Each row was made from one path, in order. Every step used is in the known rows, and no mark comes twice. Write each row's path.
In the rows, zero is written as 128.
Known rows
N/S/R/K/V/Y/G: [107  89 130 105  82  77  78 114 116 109 123 190  90 120 160 110 131 154
 173 182  90 104 116 114 125 166  99 107 119 143]
R/S/J: [170 137  92 151 130 140 166 118 155 106 141 105 166 102 146 179 137 125
 106  88 142  78 159 134 109 125 153 122 128 133]
G/S: [108 128 102 169 154 159 141 148  93 141  78  91 146 140 111 136 116  97
 154 106 138 157 132 137 138  92 139 120 143 134]
K/V/Y/G: [110 112 115 112  87  95  63 161 102  80 114 158 111 184 110  92 100  99
 168 165 115 150 118 131 160 141  92 130 114 126]
F/V: [169 135 119 102 154 161 121 126 124 117  83  89 134 173 108 116  99 116
 123 133 136 139 115 155 147 119 109 157 128  81]
V/Y/G/S/R: [113 103 108 181 110 138 146 125  94 148 124 174 136 152 141 112  89 119
 185 126 108 149 139  61 133 126 144 105 109 135]
J/S/G/Y: [126 133  71 185 115 210 150 151 130 169  74 114 130 133 105  89  98  94
 110  85 146 158 166  81  90 137 117 113 111 150]
K/R/M: [141 120 186 125 123  52 117 170  98 104 216  79 149 146 101 151 129 156
 158  92 123 105 123 175 124  82 101 152 157 122]
K/R/S: [137 101 154 140 166  88 116 139 136  89 195  86 133 138  91 173 115 145
 152  97 137  75 158 188 132  81 118 140 149 132]
N/S/R/K/V/Y: [111 116 141 103 121  76 106 102 149  98 145 158  83  93 185 121 134 126
 112 153 138 107  96 127 108 173 103 123 128 117]
R/K/V/Y/G/S/N: [ 94 162 106 131 103  90 123  94 113 155  58 201  90 136  96 162 159 132
 145 195  64  95 103 126 121 142 164 101  87 144]
G/Y/V: [147 124 118 162  89 195 156 139 108 144  79 100 111 142  96 102 130 108
 141 145 118 184 114 123 112 135 123 127 116 114]
M/R/S: [151 122 116 147 181 136 115  64 129 128 167  87 143  98 112 181 135 181
 108  77 132 137 140 161 129  97 144 112 108 163]
M/R/S/J/X: [204 149  99  88 126 173 141 115 136 122 197 102 199  76 143 155 123 128
  67  82 175 109 125  99 120 110 160 166 121 149]
Y/G/S/R/M: [139 116 126 173  69 108 144 120  63 165 146 123 152 119 112 151 126 187
 197 107  74 119 143 103  97 110 157 119 139 151]
Y/V/K/R: [112  97 195  77 162  96 121 188 149 102 172 129 139 155 137 104 143 132
 150 164 138 148 126 177 173 103  99 147 166  97]
G/Y: [121 148 111 195 136 173 145 140  99 134  79  81 126 130 118  93 122  89
 125  85 148 176 129 113 132 116 121 119 113 105]
N/S/G/Y/V/K: [ 82 118 127 125 128 167 145 127 130 172  45 140  96 102 187  67 141 105
 128 161 100 193 134 106 108 163 128  67 117 155]
J/S/R/K/V: [171 119 125 104 105 121 123 132 175 118 170 136 130  91  96 152 157 174
 103 153 172  75 132 149 100 149 111 184 174 104]
N/S/G/Y/V: [118 112 107 164  80 185 167 131 107 186  41 131 104 126 143  90 112 111
 143 162  74 167 124 105  71 152 125  82  98 160]
F/V/Y/G/S/N: [117 147  99 133 124 147 144  93  97 162  36 191  94 183  99 136  99  90
 154 166  60 124 116 102 133 130 174  97  60 133]
R/K: [137 148 127 128 163 122  90  92 132 104 122  85 149 118 135 159 182 183
 117 115 151 104 115 149 143 135  90 144 148 137]
V/K/R/M: [103 126 205  94 156  47 102 167 112  97 210  91 133 125 143 126 151 156
 142  95 137 129 125 179 158  95 100 138 172 115]
R/M: [140 142 145 139 114 100 108 126  86 107 162  62 151 137 114 149 140 165
 138  80 130 132 115 154 111 118 104 140 150 138]
J/X: [153 140 116 100 123 181  97 157 102  91 159  50 198 148 112  96 109 104
 111  86 193 141 111 108 143 117  97 194 159 127]
Y/V/K: [107 116 156  92 153 147 118 133 143 107 122 111 134 141 153  94 155 131
 130 149 146 182 124 146 159 147 103 131 153 115]
G/Y/V/K: [ 95 129 147 123 131 179 132 133 124 136  83 116 100 122 143  74 148 105
 122 139 139 205 125 130 152 147 123 111 131 109]

Which path is each row?
[155 153  90  62  56 136  91 165 108 123 118 183 137 111 141 118 131  89
 113 173 129  91 102  78 153 151 157 168 142 144]	R/K/V/Y/G/S/J/X
[127 122 110 189 140 151 186 134 114 164 125 119 168 116 134 135 108 127
 148 104 139 138 134  98 112 103 158 129 141 107]	G/S/R
[111 147 139  96 131  84  67 109 148  80 140 134  89 132 140 122 144 124
  92 153 155 121  87 148 150 162  87 146 130 115]	R/K/V/Y
[105 117 113 113 117 202 140 137 156 166  83 148  98 127 134  65 132 103
 111 137 136 193 151  95 124 164 121 107 131 149]	J/S/G/Y/V/K
[141 122 120 121 124 130 108  61 124 162  91 194  91 134 144 140 132 166
 153 167  77  94 122  82 151 151 153 115 106 130]	F/V/Y/G/S/R/K
[145 143  97 136 143 174 178 136 152 124 121 123 159 139  75 160 125 106
 106  98 154 114 153 129  93 129 116 153 117 133]	J/S/N
[ 87 111 185 101 205  85 107 187 140  83 173 112 150 144 154 105 137 116
 139 117 169 146 131 167 184  90  88 139 166  90]	V/K/R
[111 120 211 107 108  84 130 163 102 132 173 118  90 118 117 110 151 145
 141 125 105 161 116 161 136 114 127 122 146 112]	G/Y/V/K/R/M
[ 98 106 175 105 197  84 101 132 151  86 185 101 123 122 121 159 137 143
 135  98 147  99 163 183 163  94 121 122 163 133]	V/K/R/S
[157 129  80 115  98 159 149 152 112 157  57 201 116 158 155 116  94  63
 145 157  83 138 138  78 158 133 165 102  98 122]	F/V/Y/G/S/J
[125 115 171  72 198  96 102 120 154  96 162 110  96 136 115 152 119 136
 128 128 124  91 158 195 168  91 135 134 148 109]	F/V/K/R/S
[105 161  94 180 156 143 190 116 114 167  66 125 155 137 100 167 132 102
 127 118 115 129 125 127 101 105 171 113 100 129]	G/S/N
[101 153 111 127 124  90 119  68 117 179  80 217  95 109  99 171 160 157
 127 185  63 126  88 116 128 131 176  90  65 158]	M/R/K/V/Y/G/S/N
[106 120 131 136 150 168 134  58 150 186  95 149  90  83 152 106 152 163
  85 140 101 188 136 110 121 147 161  67  85 165]	M/R/S/G/Y/V/K
[180 113 138 135  91 139 154 133 123 121 214 100 153 111 103 152 117 171
 134  61 150 110 158 111  77 133 117 163 163 135]	J/S/R/M
[105 130 125 120 125  97  88 152 135  77 146 119 106 152 134 102  97  71
 110 138 162 158  90 141 148 146  87 145 125  93]	K/V/Y
[145 124 155 120 116 132 179 149 166 136 147 161 105  85 150 147 148 104
 107 139 117 106 156 139 131 123 175 104 133 113]	G/Y/V/K/R/S/J
[113 124 123 100  85  83  37 124 111  87 109 161  95 161 123 115 143 146
 158 179 102 114 110 138 163 160  84 130 120 135]	R/K/V/Y/G
[171 124 132 132 143  98 168 163 166 101 188 127 166 106 142 186 132 120
 118 104 142  53 154 164 118  93 149 138 141 113]	K/R/S/J
[ 84 111  94 155 123 143  89 146  66 135  74 157 113 176 118 107  98  86
 194 124  90 173 139  93 168 114 129  98 112 166]	V/Y/G/S
[156 139 133 123 111  84 125 118 163 120 151 121 142  92 128 151 164 188
 105 167 144  77  99 158 107 146 115 169 156  92]	S/R/K/V
[103  95 157 103 136 150 144 188 164 160 136 166 103 140 124  78 120 102
 132 151 135 155 155 123 134 124 111 129 151 131]	J/S/G/Y/V/K/R
[175 122 156  37 105 143 137 166 161  94 214 133 166 100 145 132 132 110
  96 143 159  85 138 125 141 123 154 174 169 127]	Y/V/K/R/S/J/X
[105 136 127 130 120  90 114 102 147 125 139 166  89 105 151 133 131 124
 104 156 142 114  89 112 134 150 139 132 128 108]	G/S/R/K/V/Y
[116 156  87 211 123 164 142  80 122 168  71  97 116 118 119 130 111 130
 114  90 107 124 156 103  81 135 149  78  90 171]	R/S/G/Y
[ 92 140 132 137 126 173 138 118 143 166  66 137 109 127 165  65 144 122
 111 151 120 190 130  99 127 162 127  93 118 129]	S/G/Y/V/K
[123 137 146 117 125  78 101  94 166  95 171 146 104 117 159 119 133 139
  89 152 157 103  91 119 130 167 102 152 127  93]	S/R/K/V/Y
[141 156 111 162 177 121 168  35 139 145 147 119 150  96  98 211 145 177
  84  98 115 109 132 152  85 112 173 102  66 156]	M/R/S/N
[123 120 184  64 199  97 105 175 153 101 143 123 120 162 145 101 118 109
 128 142 149 135 125 185 196  91 104 150 153  64]	F/V/K/R
[115 158  88 209 128 171 147 123 117 174  54 100 139 135 140  88 112 103
 111 100 127 157 128  90 100 133 120 100  92 133]	S/G/Y
[111 107 106 155  80 113 134 144 105 145 119 180 118 143 123 106  85 113
 176 169 104 140 117  87 128 132 148 120 120 115]	K/V/Y/G/S/R
[189 154  91 102  99 173 137 138 135  91 176  85 192 106 133 149 118 100
  86  87 176  77 140 100 116 124 151 178 148 142]	R/S/J/X
[131 141 146 152 164  80 169 108 153 116 164 116 138 134  83 207 136 148
 125 114 111  51 142 177  94  95 153 125 108 135]	K/R/S/N
[156 134 153 159 102  99 150 108 107 122 199  82 170 114 137 146 130 185
 138  79 137 112 116 121  85 132 121 146 144 114]	S/R/M
[139 116  77 138 139 176 126 147 152 144 120 119 176 155 116 118 101 128
 119  95 160 125 166 103  93 137  92 142 139 171]	J/S/G
